What can hang from each mark:
W: K S Y
Y: W
Z: D S
J: Z
S: J W
D: S Z
K: D J S W

Every row comes from one small tree of marks. Brackets hold a mark, then the marks that hang from it, in alphabetical order. Every link used is in the known rows. Which tree was each row made from?
In the rows, zero is written as 128.
Known rows:
[Z [S J W]]: [136 147 107 118 153 145 154  84 171 114 150 149 114  90 128 140 151 107
  70 133  81 174 153 152 137 189 156 167 109 122 112 134 139 153 184 116
 131  88 165 148  94  87 124 136  89 126 102 135 123 150 152  82 160 110
 182 159  91 201 127 135 158 125 130 128 153 125 133 145 108 150 110 112]
[J [Z [S W]]]: [114 159 133 118 155 105 143  76 160 112 168 143 121 102 123 155 129 101
  71 142  99 148 161 146 137 169 135 134  98 127 117 153 134 142 169 118
 154  98 170 150  90  91 133 130  87 111  99 140 123 156 138  64 177 101
 151 151  78 201 113 150 163 126 144 132 124 121 134 148 127 161 112 104]
[J [Z [D S]]]: [133 145 146 153 135 108 118  52 158 122 146  98  85 123 123 166 124 119
  96 149  80 139 160 137 150 162 131 133 125 112 121 163 134 105 164 128
 200  71 188 148  93  89  90 126  85  94 126 151 133 156 103  72 161  79
 157 151  80 178 120 122 169 103 136 141 125 102  92 149 111 170 105 136]
[D S Z]: [134 146 125 189 175 113 142  75 181 108 135  95 103 100 138 172 152 133
  68 158  69 147 177 116 123 172 152 126 128 129 112 179 168 101 146 108
 180  66 200 121  91  92  64 139  79 125 125 141 124 167 121  68 154  89
 170 152  67 177 101 148 145 108 126 164 130  92  89 160 132 139  92 124]
[K [J [Z D S]] [W Y]]: [176 165 177 117 135 149 127  98 129 128 165 122 111 116 110 173 146 100
 105 142 109 124 154 111 175 130 117 164 138  95 128 143 153 108 140 157
 214 102 148 189 119 111 105  98 110 104 126 111 166 145 132  58 144 143
 114 123  98 186 138 117 147 131 158 110 147 153 107 134 113 165 108 120]
[J [Z S]]: [126 170 142 126 154 100 124  81 158  97 171 139 123 118 131 171 137 110
  84 156 116 141 168 117 133 163 129 135 106 134 120 152 132 133 162 130
 172  72 166 147  94  89 120 127  67  84 104 145 114 148 123  74 162  90
 148 142  75 186  98 155 172 114 136 133 129 130 114 141 138 158 108 100]
[W [K [D Z] J] S Y]: [199 172 152 175 156 124 147 120 162 106 146 106 108  95  76 148 163 106
 113 136  97 158 193  76 142 135 162 118 112 150 145 161 202 106 140 102
 200 115 156 157 132  91  86 116 140 154 127 123 205 111 125  56 120 134
 114 142 108 121 109 128 118 131 150 106 178 151  96 137  73 116 104 131]
[K [D S] J W]: [201 110 166 193 154 135 123  75 159 137 102  94  87 100 108 182 154 160
  81 132  69 126 181 122 135 166 138 166 148  94 146 142 171  97 125 137
 212  86 191 144 130 135  51 114 130 118  96 124 159 106 156  68 148 122
 128 177  85 162 106 123 142  93 139 159 163 138 132 128 104 154  95 118]
[Y [W [S [J Z]]]]: [155 155 115 110 137  96 157  99 171 113 160 145 125 105 120 166 131 113
 107 112 115 145 186 147 103 153 155 129 125 135 142 161 144 168 192 119
 139  68 165 131  88  98 164  89  73 105  68 121 109 148 128  92 134 105
 135 147  71 170 125 124 147 131 172 124 158 114 129 149 132 119  93 155]
[Z D [S [W K Y]]]: [163 160 137 107 129 148 159 104 135 124 172 140 101 112  98 122 157  91
  91 146  82 178 142 125 146 152 154 137 105 137 119 139 163 117 147 113
 172 120 149 156 110 103 121 123 104 119 140 122 187 144 130  53 159 149
 165 118 104 168 117 110 159 147 147  80 154 154  88 147  65 171 114 129]
[Y [W [K D J] S]]: [224 144 143 149 150 107 148  99 150 128 141 134 103 106  76 160 160 125
 108 118  98 156 213  90 111 130 173 118 112 139 159 152 186 135 118 119
 194  94 174 143 130 117 114  98 123 118  89 127 173  96 148  58 130 136
 114 166  92 134  99 134 127 121 161 119 186 164 128 119  88 125  95 142]
[W K S Y]: [179 159 123 128 148  96 142 116 148 109 152 131 121 108  94 152 161 113
 105 152  97 155 169 106 116 154 154 121 109 163 140 144 161 138 163  89
 168  87 148 130 122  94 130 104  89 134 118 116 145 114 121  72 133 122
 139 134 100 118  86 116 144 149 168  84 158 163  91 143  74 127 117 131]
[K D [J Z] S W]: [205 128 176 174 147 119 117  81 167 131 117 105 100  96  95 190 142 151
  89 131 117 136 177 116 156 141 119 163 141  75 174 148 177 115 137 155
 223 105 178 156 125 115  65  89 143 101  82 148 167  97 175  74 168 115
  91 179  81 172 109 147 150 102 158 147 171 145 165 112 126 166 104 101]
[W S Y]: [161 165 129 130 165 104 139 105 155 114 136 139 111  99 116 168 166 123
  91 156 101 145 166 122 133 157 138 136 117 149 125 135 140 123 165  94
 159  67 150 124 111  87 122 106  82 140 116 117 116 120 119  86 135 116
 137 136  81 123  95 118 141 142 153 105 143 143  88 151 103 125 116 126]
[D [S J [W K Y]] Z]: [153 140  95 157 118 139 187 116 190 120 141 107 118  73 107 122 141  93
  97 130  57 165 164 153 107 178 172 138 107 134 130 177 185 147 195  87
 148 107 192 138  82  94  92 142 121 151 129 102 195 163 127  65 146 132
 174 137  98 167 129 102 145 145 157 130 173 111 116 170  64 141  92 143]
[J Z]: [118 156 136 143 137  86 135  70 184 109 160 122 111 105 130 165 129 115
  73 154 116 153 163 130 133 178 137 132 119 139 137 154 129 125 173 111
 174  73 166 124  93  90 114 117  76  89  86 173 113 145 121  83 161  89
 156 161  70 169  93 155 163 110 152 136 124 121 115 136 125 152 112  98]
[K J S]: [190 137 138 160 156 100 116  73 172 125 127 107 112  85 117 187 172 141
  77 167  89 151 178  97 151 145 129 150 125 101 141 142 157 130 147 126
 201  79 177 126 115  97  61 115 115 116 111 154 135  97 165  83 166 105
 129 174  91 162 104 148 155 113 137 149 174 145 136 110 126 150 114  97]
[D [Z [S J W]]]: [124 165 110 146 161 154 170  87 186 103 165 135 124  82 136 144 148  92
  59 131  87 186 158 147 130 178 171 150 109 123  98 160 160 137 176 117
 140  94 177 144  87  87  99 144  93 137 117 137 139 175 140  73 155 108
 185 142  82 222 135 140 148 124 129 137 149 103 116 156 128 138 106 109]
[S J [W [K D] Y]]: [169 133 123 131 109 146 166 106 189 129 145 140  89  87  91 107 147 113
  93 112  92 186 144 160 125 185 175 146 102 135 154 138 181 141 188  93
 147 122 162 149 105 106 126 119 127 136  97 128 201 113 155  76 152 146
 168 160  99 151 108 119 156 140 164 108 170 145 133 137  41 144 103 119]
[S [J [Z D]] [W Y]]: [128 153 123  99 101 140 156  88 189 134 163 124  94  90 116 125 132  77
  88 125  93 170 125 173 160 173 148 155 111 115 133 144 134 141 219 123
 143 108 154 161  78  85 138 115 103 123 106 145 167 159 126  87 161 127
 168 142  94 179 144 106 160 135 163 109 144 112 114 154  77 162 117 137]

Write each row's tree:
[177 156 140 169 143 126 171  91 183 121 159 116 100  97 100 132 138 132
  80 125 107 184 170 104  97 159 178 106 115 138 154 181 203 105 115 116
 199 101 175 124 112 125  98 111 111 101  94 149 194 140 132  49 155 131
 163 156  79 168  86 170 148 116 167 138 161 119 105 138 115 134  78 125] : [Y [W [K [D Z]]]]
[183 130 133 158 116 141 147 102 175 125 127 117  86 101 106 131 149 126
 121 123  74 156 158 149 126 171 159 144 118 132 144 146 183 128 176 103
 174  84 177 146 111 104  92 136 123 125 114 106 190 113 136  75 135 134
 164 153  94 129 107 110 161 130 148 120 171 138 102 146  54 144  93 135] : [W [K [D [S J]]] Y]
[153 141 122 167 145 160 168  99 191 132 125 106  89  72 112 129 150 121
  82 114  50 157 148 167 139 180 172 149 115 117 122 161 184 115 190 114
 148 108 195 148  86 101  81 137 141 163 121 114 188 146 143  67 151 125
 171 157  81 165 134 117 140 130 143 151 161  95 117 165  85 131  88 143] : [K [D [S J [W Y]] Z]]
[189 153 125 140 134 128 142 122 167 114 131 139  96 102  93 133 149 117
 125 117  99 168 169 132 129 164 168 137 111 149 148 134 175 138 183  92
 155  89 150 150 122  96 133 111 113 148 104 109 169 108 130  82 127 129
 148 135 101 122 105 114 144 146 150  87 173 158 105 138  55 122 110 141] : [W [K D] [S J] Y]
[178 134 143 180 151 170 159 111 180 127 117  99  92  79 120 154 146 139
  94 114  75 143 154 155 129 176 150 163 155 105 140 161 191  93 162 126
 173  90 193 160 112 116  69 114 121 143 114  95 177 143 149  77 142 128
 158 142  71 161 128 119 142 125 152 143 162 104 110 166 104 126  78 133] : [K [D [S J] Z] [W Y]]
[180 172 128 160 146 142 158 128 180 102 148 122 102  96  92 127 144 102
 116 113  99 173 173 122 123 157 177 128 115 145 140 160 193 125 177  97
 169  97 158 150 115  85 111 118 116 155 118 117 183 129 126  75 127 119
 149 127 102 132 117 122 126 143 154  97 178 134  88 154  71 115  99 141] : [W [K [D Z]] [S J] Y]
[178 143 125 171 125 122 167 116 172 125 142  95 123  73 100 151 163  94
  91 146  55 140 184 107 123 155 164 129 108 139 133 173 197 134 157  91
 185 128 184 146 104 100  67 140 149 149 142 123 209 141 138  45 150 140
 144 148 104 156 116 105 131 138 149 148 174 135 112 151  72 142  98 129] : [D [S [W [K J] Y]] Z]
[145 148 131 117 149 153 138  65 162 112 156 146  96 116 137 142 148 108
  91 147  93 177 149 133 164 165 150 160 120 104 106 138 139 115 168 140
 171  69 162 153  99  89 106 135  69 106 129 142 121 147 129  78 159 108
 187 135  98 196 138 135 159 110 120 116 147 120  84 138 111 167 117 127] : [Z D [S J]]
[155 116 118 164 149 143 146  62 188 141 106 116  78  88 115 135 139 136
  76 114  53 164 154 178 133 198 165 161 111 104 125 146 157 125 181 116
 149  88 203 141  94 109  88 141 123 138  93 136 154 130 149  83 157 101
 180 184  78 180 117 125 157 112 131 156 153 100 133 144  85 150 106 128] : [K [D [S J W]]]
[129 171 130 102 138 111 146 100 151 110 169 142 125  95 118 149 145  96
  88 151  97 140 140 144 144 160 133 140  91 137 124 146 144 140 171 121
 148 110 158 161  93  91 135 128 100 115 114 124 145 154 138  64 166 130
 134 133  79 181 115 133 165 153 159 124 127 138 119 155 109 151 114 117] : [J [Z [S [W Y]]]]
[181 166 152 172 182 148 145 122 161 117 136 116 103  93 100 159 150 147
  79 119 111 142 157 120 134 149 139 148 149 127 139 152 185  87 144 122
 185  99 159 150 139 112  93  91 112 155 111 111 161 136 134  71 134 130
 122 130  76 138 106 121 124 131 161 109 150 138  95 153 109 113  98 131] : [K [D Z] [W S Y]]
[134 136 109 127 113 117 151  98 183 132 142 120 115  82 118 145 136 100
 103 127  68 134 152 183 132 183 143 150 111 123 131 149 146 161 221 102
 131  98 184 151  75  82 119 126 115 132  99 112 148 149 133  88 154 118
 149 155  76 166 131 100 157 137 162 140 148 112 130 173  85 150 107 139] : [D [S [J Z] [W Y]]]
[230 145 154 180 152 124 158  98 178 134 141 101 110  80  87 164 159 143
  99 125  94 169 193  75 121 123 169 121 113 100 168 179 224 115 100 138
 226 114 182 132 122 114  56  97 147 113 105 148 217 106 173  49 161 135
 112 169  87 168 100 164 137 122 155 143 207 139 132 115 111 137  86 118] : [Y [W [K [D Z] J S]]]
[165 167 139 155 145 167 162 123 176  98 174 124 110  91 113 130 147 100
 119 133  95 180 159 110 130 154 173 135 104 144 130 164 203 118 159 111
 174 103 159 162 112  96 102 138 109 133 126 110 202 139 135  60 139 140
 168 122  99 159 117 144 148 145 139 110 174 134  92 150  88 140  88 121] : [W [K [D [Z [S J]]]] Y]
[185 131 128 155 150 107 130  80 175 136 115 118 117  76 104 176 172 137
  60 151  83 156 168 128 155 156 139 164 114  99 147 139 161 136 154 120
 174 101 182 125 108 100  68 113 138 125 107 159 149 105 181  73 172 116
 123 188  91 176 114 138 145 123 141 148 174 139 159 119 103 153 124 104] : [K J [S W]]
[183 149 155 141 136 114 130  96 176 135 122 106 107  71  75 159 155 116
  94 135  93 133 153 132 170 142 133 156 105 101 156 145 174 129 163 128
 184 135 169 159 108  95  88 103 172 133  99 138 195  94 175  75 174 135
  88 183  89 157 123 131 151 137 161 141 177 144 161 120  90 152 115 112] : [K D [J Z] [S [W Y]]]
[127 129 110 142 119 112 148  79 187 123 137 120 104  91 126 147 125 105
  86 126  69 149 165 181 128 191 150 151 112 117 125 159 134 158 217 117
 133  87 194 135  71  83 116 136 102 119  89 131 130 161 132  87 160  95
 170 170  73 191 130 118 156 109 146 152 146  97 147 163 102 158 102 130] : [D [S [J Z] W]]
[142 132 111 183 147 138 152  81 195 114 137 104 104  93 145 161 149 122
  81 145  67 163 176 141 115 180 160 136 131 116 107 174 165 125 184 116
 164  63 202 125  85  92  72 147  85 133 120 134 128 163 120  83 152  89
 183 155  81 186 122 132 151 109 125 158 150  89  98 160 118 140  96 127] : [D [S J] Z]
[137 169 124 124 131 112 123  76 173 113 159 133  91 126 112 153 127  94
 101 123 109 162 168 143 157 163 148 146 126 112 122 151 121 135 204 124
 163  69 159 152  86  73 143 120  76 115 105 146 116 155 102  98 146  77
 157 144  97 174 143 116 147 106 137 102 143 102  93 147 102 149 120 149] : [W [S [J [Z D]]]]
[165 145 146 153 141 126 127  95 170 114 131 133  99 110 105 156 117 133
  97  96 122 150 177 162 131 177 142 159 143 112 154 139 153 137 190 131
 162  77 164 157 115 106 133  92 102 118  75 124 127 135 135  91 133  90
 131 155  75 166 117 122 145 107 160 116 152 123 139 145 118 136 101 133] : [K D [W [S [J Z]]]]
[154 169 157 118 129 122 152 112 148 108 174 145 108 101  82 122 128 105
 113 128 105 152 156 127 135 159 149 128  90 145 146 147 174 132 155 112
 165 136 154 171 105  99 134 128 129 118 103 120 201 125 140  49 164 137
 132 142  90 162 101 136 157 148 161 104 153 153 125 146  75 156 109 116] : [J [Z [S [W [K D] Y]]]]
[168 156 112 119 111  91 164 116 165 114 167 151 126 109  97 147 123  98
 119 111 114 159 188 134  90 158 167 115 117 147 151 164 158 174 191 107
 155  81 162 130  94  97 169  94  74 101  71 114 137 148 124  79 129 109
 134 140  84 161 114 123 145 133 171 102 171 124 132 154 103 127  94 151] : [Y [W K [S [J Z]]]]
[189 155 145 109 127 145 148 101 138 132 168 131 110 108  92 133 164  85
 101 149  79 164 163 100 166 141 151 146  99 122 127 145 167 128 135 122
 182 126 151 174 111 107 107 124 128 132 148 126 204 127 135  46 153 159
 148 134 122 175 131 108 149 147 140  97 165 167 100 129  57 161 116 127] : [Z D [S [W [K J] Y]]]
[195 136 130 142 125 107 143 114 158 118 138 121 118  99  99 162 165 136
 102 166  98 159 156 107 126 151 142 135 113 124 160 141 179 127 152  99
 195  96 159 123 116  99  91 103 112 119 128 128 162  91 160  78 165 133
 132 144  92 126  92 138 163 147 162 107 174 161 110 128  85 151 113 108] : [W [K S] Y]
[195 122 146 165 147 110 157  86 159 132 133 118  91 112  93 150 145 146
 104 123  77 153 179 122  98 161 167 116 124 131 152 166 191 114 114 113
 197  85 201 126 110 133  91 115 111  97  91 121 176 115 136  52 149 137
 150 168  74 143  79 144 154 118 150 146 162 133 112 141  93 146  85 148] : [Y [W [K [D S]]]]
[176 121 111 131  98 151 161  97 164 145 134 120  91 101 102 117 145  90
 103 128  52 174 149 161 135 176 166 149 119 112 129 147 167 136 188 100
 157 104 178 156  89  98 111 132 126 139 135 106 189 141 127  73 148 134
 182 137 109 158 134  90 154 140 151 107 172 123 101 157  44 162 102 165] : [Z [D [S J [W K Y]]]]
